Each row was made from one path, in order. Every step used is in the known rows, and no mark comes twice. Write each row's path.
Known rows
vofi > bemag: [ 18 -32  -6 -30  33 -21  53  19  35   9 -18 -39  -8  22  46   0 -10  -1
 -38  45 -22 -34 -30  12  21 -19  40 -20 -21  27 -15  39   8  22   7 -50
  10 -13  -5   3  31   0  -3  48 -55 -37 -11 -18]
vofi > bemag > mokip > naparer > gozifaz: [ 13 -25 -13 -29  45   1  21  38  23  12 -17 -60 -14  10  54 -20 -20  12
  -6  36 -29 -15   8   6  34 -18 -12 -24 -31   4 -25  16   0  29  15 -66
   9 -21   4 -13   9  -9  -1  12 -52 -40 -40 -11]
rekep > gisus > mesepaz > supug: [ 41 -59  -6   8  32  14  40 -29  29   9 -37 -25 -30  33   3   3 -30  12
  -5  28  14  -4 -27   4  23 -26  44 -46 -37   9 -31  26 -21  -3  55 -56
  -9 -12 -53  12  21 -22  -9  15 -42 -29  11 -23]
gisus > mesepaz > supug > rekep > sefi: [ 19 -49 -34 -13  14 -18  43 -13  35 -25 -28 -67 -22  27 -13  -2 -57   7
  11  15  14  -3 -34 -46   2  -3  29 -55   6 -11 -49  26   7  -2  23 -57
 -18   3 -22  -2  -2 -44 -14  28 -39 -22 -28 -34]
gozifaz > naparer: [ 29  27 -25 -50  24   4  36  12  19 -16 -42 -57 -33  33  10 -15 -11 -10
  -4  10  -4  -5  -8  11   5 -20  55  -6  20   2 -49  41  11  46   8   0
   7 -10 -39  -8  20 -12   7  61 -63  -7 -36 -43]
sefi > rekep > niva > mesepaz > gisus: [ 56 -26 -16  24   0   4  64   6  70  -1  -5 -17 -33  31  12  27 -40  -4
 -68  17   8  -7  -7 -20 -29 -10  44 -54 -23   9 -19  54  21  10  37 -14
  -2 -12 -16  44 -17 -47 -39  83 -19 -41   0 -40]
naparer > gozifaz > bemag: [ 30   4 -17  -8  23  -7  23  19  12 -24  -7 -63  26 -12   6 -26 -37 -17
 -13  46 -25   3  -3  -4  31 -38  14  29 -42  16 -24  23   6  -1  35 -38
 -34 -43 -31   3  14 -32 -50  65 -27 -36 -12  14]
gisus > mesepaz: [ 12 -29 -24  -9   4 -23  29  -6  37 -14 -28 -43 -33  35   2 -12 -26  -9
   2  45  20   3 -45 -40  -5 -18  32 -13   9   0 -45  46   8 -11  28 -50
 -11 -24 -19  17  13 -50 -27  34 -52 -17  -7 -23]
supug > rekep > niva > mesepaz: [ 22 -45 -32  13  20  19  28 -12  25 -41 -11 -77 -28  10 -14  34 -33  28
 -18 -35  20 -16  37 -39 -18 -20  17 -58 -19   8 -45  40  17  37  19 -20
   0  30 -17  -5 -31 -25 -33  44 -29 -36 -13 -18]
vofi > bemag > mokip: [ 16 -32 -14 -28  49   0  52  32  30  13 -18 -58 -10  14  60  -3   0  18
 -15  36 -24 -34 -14   4  25  -2  14 -32 -28   6 -34  28   5  30   5 -51
  13 -20   3 -15  26  -9  -7  19 -56 -50 -33 -21]
sefi > rekep > niva > mesepaz: [ 44 -15 -19  25 -10  -2  70  -1  64 -12  -9 -13 -37  27  -2  25 -35  -8
 -61   9   9  -7  -2 -12 -33 -16  43 -55 -15  14 -22  54  20   8  24 -19
  -4   1 -18  40  -6 -39 -47  87 -10 -49   0 -32]
rekep > niva: [ 46 -25 -23   4 -10  27  53  23  19 -29 -31 -32 -32  25   8  13 -29  -1
  -9 -13   7 -21  29  -5   9 -51  41 -28 -40  25 -22  69   2  12  45  -3
 -27  -7 -40  17  12 -32 -29  74 -39 -35 -30 -37]
bemag > gisus > mesepaz: [ 32 -50   9 -12  31   9   9  22  53  14  -8 -46 -22  21  49 -19 -51  14
   7  63  32 -17 -56 -53   9 -12  33 -40  -6  12 -35  51  -1 -10  42 -36
 -19 -10 -11  22  10 -37 -10  27 -71 -23   4 -32]
mokip > naparer > gozifaz > bemag > gisus: [ 22  11   0  -6  28  19 -33  37  15  -4 -19 -64  -7  11  24 -49 -56 -10
   5  35 -29  13  11  -7  30 -53  -4   7 -27   8 -20  13  -1  15  54 -47
 -21 -15 -18   4  -9 -14 -16  55 -44 -22 -22   1]
bemag > mokip > naparer: [ -1  14  -8  -7  38  48   2  41  12  -1 -40 -72 -26  13  34 -20  -9  12
  29  18 -19  -4  18 -27  23 -12 -15 -30 -19 -27 -71   2   3  36  44 -32
   7  -9  -4 -19 -10 -25  -1  27 -41 -50 -57 -22]
gisus > mesepaz > sefi: [ 22 -26  -7 -15   1 -64  35  14  18 -10 -29 -33 -40  42  -7  -9 -45 -15
 -19  44  15   6 -49 -31  -7 -19  63 -16  24  -1 -64  46  21 -29  34 -52
 -11 -33  -7  38   5 -60 -25  44 -41 -16 -30 -24]
naparer > gozifaz: [ 15   1  -6 -11  13   3  24  16  18 -29  -8 -41  13 -19 -11  -6 -37 -25
  -5  60   6  10  -1 -29  31 -42  -1  17 -51  14 -39  26  -1 -12  40 -39
 -37 -22 -29  16  -5 -35 -19  64 -17 -42 -17  11]
rekep > sefi: [ 21 -16  10 -15  31 -11  64  21  19 -31 -32 -53 -31  10  17  -6 -52  -9
 -22  14  10 -35 -39 -28  17 -32  65 -24  -5  -8 -53  35  12 -15  53 -33
  -7  -8  30  28  -1 -39 -14  84 -16 -55 -14 -16]
mokip > naparer > vofi: [  5  13  -1   4  20   6 -33  32   0   1 -18 -35 -36  31  10 -21 -29 -10
  23  32 -18  18   0 -16  23 -47  25 -23 -15  -5 -19  13  16  42  57 -44
 -17   9 -23   6 -16 -12  19  37 -31 -15 -47 -10]
mokip > naparer: [ -3  20   2  -5  16  22 -11  30  18  -5 -44 -50 -31  32  14 -23 -24 -18
   1  27 -19   5   2 -18  12 -42  21 -14  -8   3 -42  16   6  29  51 -34
   6   7 -13   5  -6  -8   8  69 -41 -27 -35 -19]
naparer > gozifaz > bemag > gisus > mesepaz: [ 44 -20 -13  -9  29  -7   8  21  26  -9   4 -64  17  -5  24 -40 -59  -2
  -4  56  -6   2 -20 -18  27 -36   8  15 -36  16 -18  31   0 -11  39 -48
 -42 -44 -27  11  11 -40 -50  39 -46 -28   1   6]
vofi > bemag > gisus > mesepaz: [ 35 -70   0 -29  43 -22  32  23  55  28  -2 -41 -17  26  69 -15 -40  18
 -24  63   2 -34 -54  -9  19 -14  34 -39 -13  30  -7  52  -1   5  14 -63
   2 -15   4  12  30 -13  -3  15 -81 -20   5 -31]
niva > mesepaz: [  8   0 -10  12   4  -6  29 -12  38  -2  -2 -35 -39  13  -1  14 -24 -18
 -13  34  -7  -3 -36 -46 -37   5  17 -16 -22   1 -75  16   6 -21  45 -34
  16 -17  -7  11  -6 -22 -35  58  -5 -45  15 -14]
rekep > niva > mesepaz: [ 47 -27 -29  21 -21  19  42   6  27 -22 -12 -30 -53  24  -1  21 -42  -4
  -7 -16   4 -12  22 -19 -26 -32  23 -28 -42  18 -37  56   0 -13  52 -12
 -14 -14 -31  17  -1 -32 -45  64 -16 -39  -5 -36]
mokip > naparer > gozifaz > bemag > vofi: [ 18  20  -3 -12  18   5 -26  38  11 -16 -22 -62 -10  12  14 -36 -49 -20
   2  28 -31  26  10   1  26 -50   7  16 -24   6 -17   8   7  19  54 -54
 -22 -24 -11  -4  -1 -14 -24  52 -31 -24 -37   4]
mokip > naparer > vofi > bemag > gozifaz: [ 23  -1  -1   3  25  -7 -29  38   2  11  -1 -35 -33  28  19 -27 -45  -3
   7  32 -15  21  -1  -5  28 -43  15 -20 -21   5   4   7  12  39  45 -63
 -18  -2 -12   7  -9  -1  20  28 -38 -16 -35  -3]

Which path is each row?
[ 40 -54  10   5  35 -23  33 -18  17   8 -35 -19 -45  37   1   0 -31  13
 -29  30  31  -6 -31   5  19 -36  69 -33 -16   6 -44  38  -4 -13  56 -56
   0 -23 -28  36  12 -37 -16  20 -40 -28   8 -12]
rekep > gisus > mesepaz > sefi
[ 42 -37  -3  18  27  -2  69 -25  65  11 -26 -11 -21  34  -1  13 -27   6
 -57  44  17  -3 -35   0   4 -10  56 -66 -11   6 -16  31   8  18  28 -47
  -1   0 -34  35   9 -34 -20  53 -26 -44   9 -25]
sefi > rekep > gisus > mesepaz > supug
[ 12 -15 -24  14  13   8  36 -19  35  -5   1 -58 -17   8 -19  29 -38  -6
  -5  11 -19  -4 -22 -51 -35  22   6 -54 -30  -7 -78  -5   4  -3  33 -36
   9   8 -25 -16 -16  -9 -19  49   0 -50  -4 -26]
niva > mesepaz > supug > rekep
[ 30  12 -27   2  48  13   2  42  -4   8 -21 -85  -7  25  49 -43  -8  20
  14   2 -58 -12  -2  10  24 -14  25  -9 -11 -19 -34   4  21  51  36 -29
  -7 -36 -17 -27  21 -20 -41  21 -49 -34 -44  -8]
gozifaz > bemag > mokip > naparer > vofi
[ 25 -41 -27  12  18   1  31  -4  16 -37 -10 -73 -30  13 -20  33 -42  25
 -29 -38  18 -16  33 -31 -19 -22  33 -61 -11   8 -52  43  23  30  19 -21
  -1  26 -10   3 -34 -32 -32  47 -22 -37 -26 -18]
supug > rekep > niva > mesepaz > sefi
[ 25   8   7  18  -2 -53  50   3  39   6   4 -17 -41  25 -13  23 -44 -22
 -61  37  -5   4 -46 -33 -49   6  55 -33   4  -5 -85  22  26 -32  40 -37
  18 -18  12  41 -19 -38 -38  77  11 -54  -3 -15]
niva > mesepaz > sefi > rekep
[ 17 -41 -38 -12  13 -12  35 -13  36 -19 -25 -64 -13  29 -14   1 -41   5
  12  25   8   4 -31 -44  -2   1  21 -52   1  -7 -47  24   7   8  18 -51
 -18   1 -40  -7   2 -37 -11  26 -45 -17 -28 -33]
gisus > mesepaz > supug > rekep
[ 18 -19 -20  10  17   1  44 -19  36 -11   1 -61 -27   7 -17  25 -56  -6
  -8   1 -13  -8 -25 -51 -33  16  13 -57 -26 -11 -78  -2   4 -14  38 -41
   8   8  -9 -12 -22 -16 -19  51   8 -53  -3 -25]
niva > mesepaz > supug > rekep > sefi
[ 42 -32 -14  -2 -10 -66  54  12  35 -12 -24 -21 -46  48 -11  -3 -53  -7
 -41  29  23   7 -36 -18 -14 -22  70 -37  29   1 -44  63  27 -21  26 -47
 -16 -27  -8  54  -2 -70 -37  52 -35 -20 -28 -31]
gisus > mesepaz > sefi > rekep > niva
[  3  20   1  -5  11  20 -25  31  15 -18 -28 -50 -16   9  -1 -31 -46 -26
   8  39 -13  22  20 -22  25 -55 -11   7 -29   4 -33  12  -2  10  55 -49
 -17  -5 -19  10 -20 -19   3  64 -28 -25 -33   2]
mokip > naparer > gozifaz
[ 42  -6  27   6  28 -48  68  20  22   9 -26  -7 -19  30   0  14 -35  -5
 -87  42   7 -10 -33   9   9 -25  98 -48   7   8 -56  37  28   2  36 -30
   3 -11  -2  56  -2 -42 -14  82 -12 -52 -31 -13]
mesepaz > sefi > rekep > gisus
[ 13 -68 -11   5  65  14  21 -37  28 -21 -28 -75 -20  19 -10  18 -15  41
 -22   2  39 -14   2 -25  12 -22  35 -61  -9   2 -39  29  10  46  18 -51
  12  28 -21  -1 -17 -23 -15   8 -48 -26   6  -1]
supug > rekep > gisus > mesepaz
[ 12 -25 -10 -27  47   5  27  37  27  17 -23 -62 -22  22  61 -16 -11  15
  -8  30 -34 -24   0   7  28 -14   2 -33 -19   1 -32  19   2  36  12 -60
  19 -14   6 -17  16  -3   2  15 -57 -40 -40 -22]
vofi > bemag > mokip > naparer
[ 54 -28 -35  20 -27  26  52   8  28 -18 -14 -28 -44  26  -6  23 -52  -7
   1 -24 -11 -11  23 -17 -22 -22  19 -42 -53  17 -40  44 -10 -17  54  -9
 -23 -11 -50   6   3 -24 -34  65  -9 -42 -21 -48]
rekep > niva > mesepaz > supug
[ 34 -39   3  18  31  -8  60 -26  66   7 -26 -12 -26  34   4  10 -17   7
 -65  47  26  -3 -37  -1   1 -18  60 -56  -4   8 -14  42  14  18  25 -50
   6  -3 -20  43   6 -36 -31  52 -33 -40  21 -17]
sefi > rekep > gisus > mesepaz
[ 47   2  10   2  -6 -50  74  40  22  -8 -21 -12 -24  33  -6  15 -48 -13
 -79  19   3  -9 -11   2  -4 -32  94 -45  11  11 -50  57  33  -2  30 -13
 -12 -10  -4  56  -5 -51 -25  97 -14 -49 -53 -27]
mesepaz > sefi > rekep > niva
[ 26 -31 -17  -6  43 -24  17  31   1  14  14 -27 -17  14  36   2 -12  21
  16  46 -16 -11 -22  -4  37 -15  31 -39 -34  -6  -7  26  22  45  25 -54
 -25 -15 -15  -7   8 -19   9 -12 -35 -28 -45  -6]
naparer > vofi > bemag > mokip
[ 18   1 -19  12  -5   5  42  -9  37   4  -3 -34 -24  14  -7  21 -39 -22
  -1  26 -29  -1 -35 -44 -31  16  12 -39 -39  -4 -75   0  -4 -24  46 -32
   1 -13 -30  -7   1 -13 -19  59   4 -51  -5 -31]
niva > mesepaz > supug
[ 42 -29  -1 -21  30 -12  49  25  33   6   8 -45   0   4  36 -10 -34   5
 -51  42   4 -11 -26  -5  22 -16  17 -14 -31  31   3  20   3  10   4 -57
  -4 -29  -2   9  27   2  -8  55 -55 -47   0   0]
vofi > bemag > gozifaz
[ 34 -55 -29  13  32  24  22  -5  30 -29  -7 -81 -27  14  -3  33 -36  30
 -30 -27  20 -16  30 -42 -18 -13  20 -60 -28   5 -42  41  17  38  29 -17
   2  17 -17  -2 -38 -33 -27  39 -35 -27 -12 -26]
supug > rekep > niva > mesepaz > gisus
[  7   9 -11   1  41  35 -14  44   0   4 -22 -62 -31  14  31 -19 -13  15
  44  21 -17   6  18 -26  28 -16  -8 -36 -23 -32 -55   1  10  47  49 -38
 -11  -8  -9 -16 -16 -27   6   4 -32 -39 -67 -16]
bemag > mokip > naparer > vofi
[ 44 -29  -9  -1  33 -33  14  28   2   9  32 -21  -9   8  22  -2 -36  10
  -5  50   4   7 -30 -10  33 -22  37 -25 -36  15  19  21  21  32  25 -57
 -38 -20 -20  12   8 -10  11  15 -33 -26 -23   9]
naparer > vofi > bemag > gozifaz
[ 65  23 -13 -18  24   4  14  25   6 -14  13 -48 -18   2  -5 -24 -48   2
 -10  16  34  32  -6 -23  20 -19  26  -6  -7   6  -4  11  11  29  21 -19
 -34 -29 -35  10   6 -12   4  50 -43 -24 -21  -8]
bemag > gozifaz > naparer > vofi
[ 36   3 -11 -21  24 -17  18  27  14 -28  -2 -61  23 -12  12 -15 -45 -18
 -12  44 -20  14 -16   1  30 -34  26  28 -43  18 -17  21  12   3  38 -46
 -44 -50 -16  -3  26 -27 -55  50 -23 -41 -23  16]
naparer > gozifaz > bemag > vofi
[ 43   3 -32 -48  37 -31  20  16   6   1  -9 -38 -36  34  23 -15 -19   5
   7  17 -10   1 -14  29  20 -22  62 -17  13   4  -9  44  21  64   6 -24
  -8 -10 -36  -9  20  -6  21  17 -60   7 -43 -35]
gozifaz > naparer > vofi > bemag
[ 31   4 -22  -9  34   9  21  26   7 -20  -5 -76  23 -16  18 -29 -31  -2
   2  37 -25   0   8  -7  36 -29  -9  23 -45   0 -36  15   4   5  33 -39
 -32 -49 -25  -8   9 -35 -51  41 -28 -45 -24  14]
naparer > gozifaz > bemag > mokip
[ 51 -77 -24  -4  36 -24   9  23  15  16  24 -30 -19  22  33   5 -57  35
  16  29   6 -11 -18 -11  30 -21  38 -69 -34  15  23  44  14  42  27 -59
 -42   6 -32   1   4 -20  11 -21 -48 -10 -34 -22]
naparer > vofi > bemag > gisus > mesepaz > supug > rekep > niva
